What can hang from each mark:
dadi: ludemuf ranana
sipak: zipa
rudosof: fima ranana
zipa: ranana
ludemuf: dadi ranana
fima: ranana rudosof
ranana: dadi fima ludemuf rudosof zipa

Every row comes from one small tree of marks. The marks that hang from a mark follow it in brackets, in alphabetical order. Every link used is in the known rows. Which tree was each row made from?
Known rows:
rudosof{ranana}: [-0.55  0.59  1.21  3.61  1.41 -0.17 -1.03 -0.44 -0.21 -2.00 -0.72  2.57
 -1.94  0.92 -0.42 -0.40  0.53 -0.56 -1.18  0.20 -1.52 -1.85  0.23]
fima{ranana}: [-0.05 -0.85  0.76  1.21  0.57  1.88 -1.84 -0.41 -1.01 -2.66 -1.29  1.29
  0.16  0.65  0.92 -0.35  0.12 -0.16 -0.70  0.65 -0.07 -1.55  0.23]
ludemuf{dadi ranana}: [ 1.22  0.37 -0.51  1.74  3.43  1.78 -2.47 -0.81  0.78 -1.80  0.14  0.39
  1.22 -0.09 -0.01 -0.97  1.06  0.52 -1.30  0.98 -3.16 -1.89  1.11]
sipak{zipa{ranana{fima}}}: [ 1.17  0.61  0.51 -0.48 -0.04  0.70 -0.92 -1.11  1.57 -1.04 -0.08  1.25
 -0.04  2.78  0.14 -0.41  0.23  0.29 -1.44  2.71  1.75  0.38 -0.07]
dadi{ludemuf{ranana{rudosof}}}: [-0.06 -0.40 -0.45  0.11  0.62  1.81 -1.34 -0.89  3.34  0.42 -0.25  0.35
  1.27  0.34  0.70 -0.73  0.07  0.17  0.88 -0.71 -3.76  0.54  0.42]
dadi{ludemuf ranana{fima zipa}}: [-0.87 -1.44  0.09  1.07 -0.46 -0.82  0.34 -0.59 -4.48  3.15  0.03 -0.09
  2.35  2.70  0.69 -0.49 -0.36 -0.61  1.40 -3.35 -1.31 -0.46  0.14]
ranana{rudosof{fima}}: [-0.66 -0.89  1.70  0.20 -1.77 -0.20 -0.45 -0.79 -0.90 -0.89  0.48  3.50
 -1.01 -0.38  0.76  0.20  2.18 -0.17  0.02  1.88  0.09  0.04 -0.70]
dadi{ludemuf ranana}: [-0.51 -0.14  1.01  2.21  1.32 -1.07 -2.54 -1.26 -1.03  1.46 -0.66  0.98
  1.31  2.71  0.91 -1.18  0.56 -0.77  0.50 -4.07 -2.46 -1.55  0.72]
ranana{rudosof zipa}: [-1.42  0.00  1.40 -1.35 -0.78  1.36  0.76  1.19  0.30 -0.14  0.60 -0.27
  0.50  0.38  0.15  0.35  0.73  0.15  0.69  0.38 -1.99 -0.47 -0.78]
rudosof{ranana{fima ludemuf{dadi}}}: [-0.09  0.23 -0.75  3.12  0.63 -2.27  2.24 -0.55 -3.62 -1.05  1.41  0.13
 -0.17 -1.94 -1.32  0.59 -0.25 -0.09 -1.66  1.61  0.14 -0.01  0.92]
sipak{zipa{ranana}}: [ 1.01  1.58  0.64 -0.47  1.32 -0.44 -2.74 -0.40  4.46 -0.93 -0.55  0.58
 -0.07  2.65  0.45 -0.85  0.81  0.34 -1.84  0.99  0.56 -0.82 -0.24]
rudosof{fima{ranana{dadi ludemuf zipa}}}: [ 0.45 -1.74 -2.41 -1.29 -1.82 -1.66  0.78  2.13 -2.05  1.39 -0.93 -1.34
  1.25 -2.76  1.46  0.91 -0.73  0.10  0.36 -0.86  5.12  0.49 -1.01]
ludemuf{dadi ranana{zipa}}: [ 0.72 -0.04 -1.53  0.34  3.05  0.92 -1.36  0.50  0.21  0.16  0.28 -1.17
  2.32 -0.01 -0.07 -0.66  0.66  0.82 -0.75  0.17 -3.27 -1.87  0.39]
ludemuf{dadi{ranana{fima rudosof zipa}}}: [-1.58 -0.38  1.31 -1.12 -0.20  0.20  1.74 -0.76 -4.94  1.29  1.65 -1.16
  1.83 -0.46  0.25  0.26  0.42  0.18  1.33  1.02 -2.03 -1.52  0.33]
zipa{ranana{dadi ludemuf rudosof{fima}}}: [ 0.61  0.52 -0.50 -1.83 -1.71 -3.07  0.39 -0.09  1.83  0.87 -0.17 -0.55
 -1.82 -3.22  0.66  0.34 -0.32  0.36  0.48  1.99  4.76  1.65 -0.34]
zipa{ranana{fima ludemuf rudosof}}: [ 0.15  0.96  0.54 -1.20 -1.72 -1.04  2.53 -1.42 -0.07 -0.15  0.66 -0.56
 -1.11 -0.89  0.07  0.35 -1.03  0.29 -0.19  3.35  1.37  2.51  0.43]
dadi{ludemuf{ranana{fima{rudosof} zipa}}}: [ 1.04 -1.96 -1.90 -0.23  0.72  2.05 -0.84 -0.46  0.64  1.52 -1.01  0.65
  0.93  2.41 -0.21 -0.83 -0.54  0.16  0.61 -2.53 -3.94  1.49 -0.05]
ranana{ludemuf zipa}: [-0.17  0.45 -0.47 -0.28 -0.10 -0.97  1.43  1.96 -0.31  1.07  0.68 -1.58
  1.60  0.60  0.22  0.39  0.19  0.02 -0.58 -1.93 -0.45  0.51 -0.36]
dadi{ludemuf}: [-0.16 -0.73  0.26  2.22  0.60 -0.29 -1.98 -0.05  0.38 -0.17 -0.09  1.07
  1.13  1.80 -0.19 -0.64  0.86 -0.44 -0.19 -2.16 -1.49 -0.50  0.09]
fima{ranana rudosof}: [ 0.25 -0.93  0.86  0.06  1.13  2.58 -2.92 -0.88  0.32 -3.12 -2.18  1.99
 -1.62  1.14  0.34 -0.68  0.32 -0.21 -0.84 -0.67 -2.08 -1.16 -0.02]
ranana{ludemuf{dadi} rudosof{fima}}: [-0.46 -0.29 -0.25 -0.39 -1.30 -3.30  1.11 -0.24 -1.57  0.36  2.06  0.43
  0.75 -3.64  0.19  0.79  1.89  0.47 -0.65  1.67  0.57  0.89 -0.20]
ludemuf{ranana{zipa}}: [ 0.80  0.11 -0.67  0.30  1.78  2.42 -1.02  0.62  1.55  0.32 -0.78  0.16
  1.37  1.92  0.78 -0.71  0.18  0.34 -0.33 -0.61 -2.83 -0.90  0.00]
ranana{dadi fima{rudosof} zipa}: [ 0.62 -0.86 -0.01 -1.17 -0.04  3.89  0.07  1.53 -1.15 -1.11 -0.64 -0.13
 -1.01  1.16 -1.10  0.27 -0.30 -0.22  0.95 -1.09  0.23 -0.31 -0.57]
ranana{fima ludemuf rudosof}: [-0.29  0.37  1.01 -0.61 -2.36  1.55  3.19 -0.06 -1.65 -0.76  1.71  0.04
  0.08 -0.82  0.12  0.99 -0.04 -0.10  0.19  1.74 -0.05  2.02  0.21]

Write each row's tree:
[-0.61 -2.14 -2.06  2.20 -0.63 -4.07 -0.80  1.44 -1.02  2.71 -0.93  1.04
  0.02 -1.25 -0.31  0.19 -0.18 -0.43  0.94 -2.66  2.78 -0.56 -1.13]  rudosof{fima ranana{dadi{ludemuf} zipa}}
[ 1.69  1.11 -1.26 -2.04  1.14 -1.78 -0.44 -0.93  2.16 -0.32  0.69 -1.16
 -0.02  0.23 -1.14 -0.14  0.38  0.87 -2.28  1.11  0.38  1.58  0.24]  sipak{zipa{ranana{fima{rudosof} ludemuf{dadi}}}}
[ 1.67 -0.25 -1.34 -1.80  0.31  0.72 -2.63 -0.29  4.33  0.15 -1.23 -0.40
 -0.56  1.93 -1.03 -0.62 -0.70  0.19  0.16 -1.40  1.94  1.05 -0.31]  sipak{zipa{ranana{dadi{ludemuf} fima{rudosof}}}}
[-0.12 -0.51  1.40 -0.45  0.69  1.73 -0.25 -0.97 -3.29  0.73 -0.87  1.58
 -0.81  3.36  0.32 -0.61  0.26 -0.53  0.61 -2.49 -3.07 -0.97 -0.08]  dadi{ranana{fima{rudosof} zipa}}
[ 0.28  2.45  0.19 -3.08 -0.67 -1.77  0.17  0.11  5.63  0.73  0.59 -1.66
  0.34 -0.17  0.65  0.17 -0.02  0.68 -1.07  1.34  0.86  1.72 -0.35]  sipak{zipa{ranana{ludemuf rudosof}}}
[ 0.35  0.12  2.39  0.84  0.93  2.63 -1.44 -2.23 -2.94 -1.00 -1.05  2.83
 -1.94  3.42  0.32 -0.94  0.67 -0.76  0.06 -1.80 -3.02 -0.96  0.66]  dadi{ranana{fima{rudosof}}}
[ 0.55 -0.26  0.01  0.03  0.72  3.21  0.54 -1.57 -0.86 -1.73  1.26  0.43
  0.88 -1.33 -0.23 -0.04  0.47  0.62  0.09  4.03 -2.56 -0.22  1.08]  ludemuf{dadi ranana{fima rudosof}}
[-0.78 -0.54  0.54 -1.90 -1.90  3.66  2.38  1.85 -1.60 -0.44  0.85 -1.39
  0.28 -0.81 -0.40  1.09 -0.62  0.01  1.99  1.48  1.45 -0.09 -0.58]  ranana{dadi fima rudosof zipa}
[-0.64 -0.02  0.47  1.29  1.67 -0.21 -0.81  0.45  0.71 -0.64 -1.48  1.70
 -2.59  1.59 -0.89 -0.38  0.25 -0.29 -0.71 -1.96 -3.51 -1.21 -0.65]  fima{rudosof{ranana{zipa}}}
[-0.32 -0.28 -0.82  3.36  1.31 -0.53 -1.68  0.82  1.16 -0.37 -1.09  0.29
 -0.67 -0.46 -0.99 -0.27 -0.67 -0.70  0.43 -2.44  0.72 -1.59  0.21]  rudosof{ranana{dadi{ludemuf}}}
[-1.15 -0.97 -0.03 -2.62 -1.03  2.91  0.18  2.04  0.29 -0.86 -0.89 -2.52
  0.75 -2.28  0.80  0.72 -1.24  0.21  1.75  0.86  1.71 -1.45 -0.73]  fima{ranana{dadi rudosof zipa}}
[-0.56 -0.33 -1.63  1.86  0.34 -3.03  3.43  0.76 -4.19  0.93  1.59 -1.45
  1.05 -2.01 -1.34  0.90 -0.67  0.16 -1.04  0.92  0.15  0.18  0.20]  rudosof{ranana{fima ludemuf{dadi} zipa}}
[ 0.05 -0.60 -0.30 -0.94 -1.27  0.17  0.17 -0.75  0.85  0.06 -0.23 -1.29
 -0.62 -0.90 -0.65 -0.08 -1.55  0.08  1.80  1.98  2.86  1.14  0.37]  zipa{ranana{dadi{ludemuf} fima rudosof}}
[ 1.35  1.76 -0.88 -0.25  1.15 -1.16 -0.56  0.79  2.56 -0.40 -0.94 -2.27
 -0.93 -0.93 -0.10 -0.29 -1.12  0.13 -0.55  0.17  3.46  0.10  0.60]  zipa{ranana{dadi ludemuf}}
[-0.99  0.22  2.88 -0.11 -0.97  2.40  0.79 -1.94 -3.41 -0.50  0.46  1.72
 -0.55  1.43  1.04 -0.07  0.41 -0.59  1.18  0.93 -1.75 -0.70  0.62]  dadi{ranana{fima rudosof}}
[-1.34 -0.74  1.68  0.42 -1.28  0.55  0.31 -2.00 -2.87  1.43  0.44  0.97
  0.93  1.36  0.76 -0.28 -0.08 -0.68  1.84 -1.24 -1.85  0.12  0.62]  dadi{ludemuf ranana{fima rudosof}}
[-0.49 -0.18 -0.72  1.62 -0.89 -1.74  3.74  0.86 -3.23  1.03  0.62 -0.17
  0.03 -0.04 -0.38  0.85 -1.10 -0.31 -0.58 -0.10  0.45  1.13 -0.19]  rudosof{ranana{fima ludemuf zipa}}
[ 0.26  0.72  0.58  1.85  2.22  2.07 -2.33  0.49  2.12 -2.75 -1.91  1.76
 -3.87  0.15 -1.39 -0.39 -0.04 -0.62 -0.34 -1.70 -1.02 -1.94 -0.03]  fima{rudosof{ranana{dadi}}}
[ 0.15  1.08  0.24  1.87  1.39 -1.19 -0.23 -0.20  1.62 -1.15 -0.94  1.46
 -3.00  0.25 -0.82 -0.21  0.09 -0.46 -1.63 -2.25 -2.61  0.34  0.03]  fima{rudosof{ranana{ludemuf}}}
[ 0.91  1.20 -0.91 -3.57 -1.98 -2.63 -0.24  0.78  4.92  1.53  0.29 -1.08
 -0.33 -2.23  0.99  0.66  0.22  0.61 -0.21  1.44  5.27  1.80 -1.02]  sipak{zipa{ranana{dadi ludemuf rudosof{fima}}}}
[-0.27  0.34 -1.26  0.01  1.13 -2.27  1.07  1.82 -1.47  0.95  1.60 -2.89
  2.68 -1.34 -0.65  0.47  0.73  0.59 -1.12 -1.04 -0.79 -0.39 -0.02]  ranana{ludemuf{dadi} zipa}
[ 0.42  1.91 -0.11 -2.07 -0.29 -0.46  0.62  0.64  3.59 -0.24 -0.32 -2.73
 -1.31 -2.40 -0.04  0.21 -1.27  0.34  0.40  1.38  2.81  0.84  0.29]  zipa{ranana{dadi ludemuf rudosof}}
[ 0.35  1.31 -0.67 -2.92 -0.88 -2.10  1.86 -0.65  1.68  0.34  2.22 -2.47
  1.54 -1.94 -0.40  0.70  0.07  1.08 -1.18  3.82  1.70  1.85  0.20]  sipak{zipa{ranana{fima ludemuf{dadi} rudosof}}}
[ 0.00 -1.21 -0.84 -0.76 -1.49 -3.04 -1.72 -0.74  2.09  1.38 -0.84  0.31
 -1.07 -1.83  0.27 -0.36 -0.03  0.17  1.43  0.93  3.73  0.82 -0.47]  zipa{ranana{dadi{ludemuf} rudosof{fima}}}
[-1.52  0.00  1.72  0.34 -0.02 -0.49 -1.45 -1.35 -0.04  1.54 -0.10  0.33
  0.90  1.07  1.06 -0.73  0.47 -0.56  1.52 -2.97 -3.07 -0.87  0.46]  dadi{ludemuf ranana{rudosof}}
[-1.05 -1.62 -0.58 -1.36 -2.27  1.85  1.84  1.73 -1.14  1.46  0.90 -2.18
  1.66 -0.86 -0.63  0.89 -1.03 -0.07  2.72 -0.59  1.19  0.84 -0.61]  ranana{dadi{ludemuf} fima rudosof zipa}
[ 1.23  2.10 -0.53 -1.23  0.62 -1.93 -0.85  0.22  4.73  0.40  0.02 -1.02
  0.71  1.25  0.54 -0.30  0.10  0.48 -2.07  0.12  1.52  0.92 -0.15]  sipak{zipa{ranana{ludemuf}}}
[ 0.16  0.03  0.52  2.98  0.25  2.32  0.49  0.21 -2.26 -2.41 -0.55  1.55
 -2.13 -0.19 -1.01  0.32 -0.86 -0.78  0.11  1.35  2.02 -1.32  0.38]  rudosof{ranana{dadi fima}}
[-0.45 -0.11  0.49 -0.57 -2.51 -1.90  1.27 -0.16 -0.52  0.53  1.08  1.71
 -0.38 -1.71  0.93  0.72  1.43 -0.05 -0.20  0.86  0.79  1.81 -0.57]  ranana{ludemuf rudosof{fima}}
[-0.07  0.15 -1.47  0.95 -0.83 -0.40  3.52  2.19 -2.29  0.88  0.27 -1.65
 -0.26 -1.48 -0.69  1.16 -1.84 -0.39  0.33 -0.34  2.83  0.42 -0.13]  rudosof{ranana{dadi fima ludemuf zipa}}
